Every row comes from one small tree of marks. The marks that hang from a mark follow it in brackets, in alphabetical order. Every link used is in the known rows. Which tree was each row made from?
Known rows:
A{F{E T} H{Q}}: [-16   6  -5 -12  19   7  17   2   2 -26 -28  13 -26 -31  39   0  16  52
  23  -4   3 -22]
E{A{H{Q}}}: [  1  10 -11  12   6   9  10   1  -2 -19 -13  -4  -4 -12  29   8  14  35
  12   3   1  -3]
F{E P T{A}}: [ -6  14  -6   7   1   2  26   7  17 -15  -2  -1  11 -19  23  27  11  50
   1 -14  -9   9]
F{A E P T}: [ -8  17   1 -10   6   7  29   7  15 -30  -2  -4   3 -24  33  13  13  51
   2 -12 -12  18]
P{F{E}}: [-12  12  17  -9   2   5  20   5   5  -3  -1 -26   1  -7  25  10 -20  33
  -1  -9  -6  17]
A{H}: [  2  13   4   1  -2   9   1   3  -3   1 -15 -12  -7  -5  26 -10  -3  19
  -2   1  -9   1]
F{A{H} E T}: [ -3  18  -4 -34  13  11  19  -2   9 -31 -19  -2   6 -17  37  -5  10  44
   6  -9  -8  12]
P{F}: [ -5   3  13  -3  -9   6   4   1   1   1   0 -30   6  -5  10   5 -21  20
  -5  -1  -5   7]
A{H{Q}}: [  3  12   2   1   4   5   7   2  -3  -9 -16  -4  -8 -14  26 -13   3  33
   8  -1   2 -12]
E{A{F H{Q}}}: [-11   8 -14  13   7  10   7   4  -8 -20 -24   9 -17 -19  33   8  16  32
  16  11   2 -24]
A{F H}: [-10  10   0  -1  -3  10  -2   4  -8   0 -27   2 -20  -9  32  -9  -5  17
  -1   7  -9 -20]
P{F{E T}}: [-12   1  11 -18   6   7  18  -1  14 -17  -2 -24   2 -15  15  19  -6  40
   5 -11  -4  17]
E{A{F{P T}}}: [-15   1 -11  29  -4   8  10   5   8 -23  -8   5 -15 -23  20  34  23  31
   3   6  -8  -6]
E{A{F{P}}}: [-16  10  -5  36  -8   7  13  11   0  -8  -8   2 -15 -19  28  27  11  22
  -3   9 -10  -7]
A{F{E P} H{Q}}: [-16  24   0  17  11   4  30  15 -10 -12 -30  11 -28 -32  56   1  10  50
  14   2   0 -20]
A{F{T{E}} H{Q}}: [ -8   1  -5 -10  21  -1   7   3   1 -25 -29  19 -26 -23  17  -7  16  53
  31  -4   7 -44]
P{F{E T{A}}}: [ -8   4  -3 -23   6   3  19  -4  16 -16  -3 -21  27 -11  13  25  -7  44
   4 -16  -4  11]
T{A P{F}}: [ -5   9   3  -5 -20   7   7  10   0   0  -1 -15  24   0  -9   9  -8  36
  -7  -3  -1   5]
P{F{E{A}}}: [-13   9   3   5   3   7  23   5   8 -13   0 -28   9  -9  27  31  -9  34
   1  -6  -6  23]
E{A{F H}}: [-10   9 -12  10   0  13   2   6  -9 -10 -26   3 -13 -10  33  10   8  16
   1  11  -9 -11]
H{Q}: [ -1   3   6   5   0   2   9   2   6  -6   3  -5  -6 -11   6  -5   0  35
   5  -4   3  -7]

Write each row's tree:
[ -9  24   5  -2   0   7  33  15   9 -15  -2  -7   6 -18  39   5   0  43
  -5 -10 -13  18]
F{A E P}
[-16  18  -2   9  10   7  20  10  -1 -17 -32   9 -28 -29  52  12  16  43
   8  -1  -9 -10]
A{F{E P T} H}
[-15  16  12 -24  -3  11  26  16   3 -17  -3 -14  13  -7  16   0  -7  49
  -3 -12  -4  21]
T{P{F{A E}}}
[-17   4  -4  20   1   5  14  26   1 -13  -7  23 -22  -7   0  14  17  43
   9  -2  -3 -17]
T{E{A{F}} P}
[ -1  -3  -2 -17   9  -4   8  -2  13 -15  -3 -15  27  -7  -8  17  -8  45
  13 -14  -2  -9]
P{F{T{A E}}}
[ -1  11 -10  10   8   6  11  17   7 -26 -16  14 -13  -8   7  13  32  53
  14  -6   0  -2]
F{T{E{A{H}} P}}
[ -4   0   4 -34  -2   9   3  -8   9 -27  -2 -25  25 -12   6   4  -7  35
   2  -4  -5   9]
P{F{A T}}
[ -1  10  -1  -6  -5   8  15   3  12 -26   0  -6   9 -20  15   7  13  41
  -2  -4 -10   8]
F{A P T}
[ -8  18  -1   2   8  11  19   6  -3 -15 -18 -25   4 -11  44  23  -5  35
   3  -2  -5  20]
P{F{E{A{H}}}}
[-11  17 -14  36   3   8  14   9 -10 -18 -25   7 -20 -30  45  16  21  39
  13  13   1 -23]
E{A{F{P} H{Q}}}
[  2  16  -3 -22   6   8  11  -1  -4 -22 -16  -3   8 -16  29 -20   6  41
  10  -1   1  -8]
F{A{H{Q}}}
[-16  13   0  -4  15   6  21   9  -5 -12 -29  10 -27 -23  46  -6   3  43
  17  -2   2 -22]
A{F{E} H{Q}}
[-11  17  -7  35  10   2  14  18  -8 -13 -27  13 -22 -19  42  16  13  37
  14   6  -9 -24]
T{E{A{F{P} H}}}
[ -6  12  13 -17   0   3  17  19   1 -16  -3  -6  14  -4  -3  -8  -5  51
   5  -9  -1   0]
T{E P{F{A}}}
[  0   1  -8  -5 -12   7   8   8  14 -14   0   7  16  -4 -16  11  16  44
  -4  -9  -3   1]
F{T{A P}}
[ -1   7  -3 -36   8   8   6  -9   0 -35 -21 -20  17 -23  23  -5   6  51
  20  -2   5  -7]
P{F{A{H{Q}} T}}
[ -7   9 -15  -6   1   4   5  -1  -9  -8 -26  13   5 -15  27  -6   3  37
  13   2   3 -36]
T{A{F H{Q}}}
[  4  18  -5   0  -1   2  11  20  -4  -3 -18  16   6   2   6  -8   5  49
   7 -10  -2 -14]
T{A{H} E P}
[-15  -4   3  -2 -10  12   2  12   6 -14  -8  17 -22 -13  -4   4  20  35
   1   1  -2 -12]
A{F{T{P}}}
[ -7   8  17   3  -1   0  13  21   0  -3  -2 -10  -3  -3  -6  -3  -8  46
   5  -8   1  -3]
T{E P{F}}
[-10   7  -6  10   3  12  23  16  18 -27   3   5 -10 -11   5  29  29  50
   3 -11  -3  23]
F{E{A} T{P}}
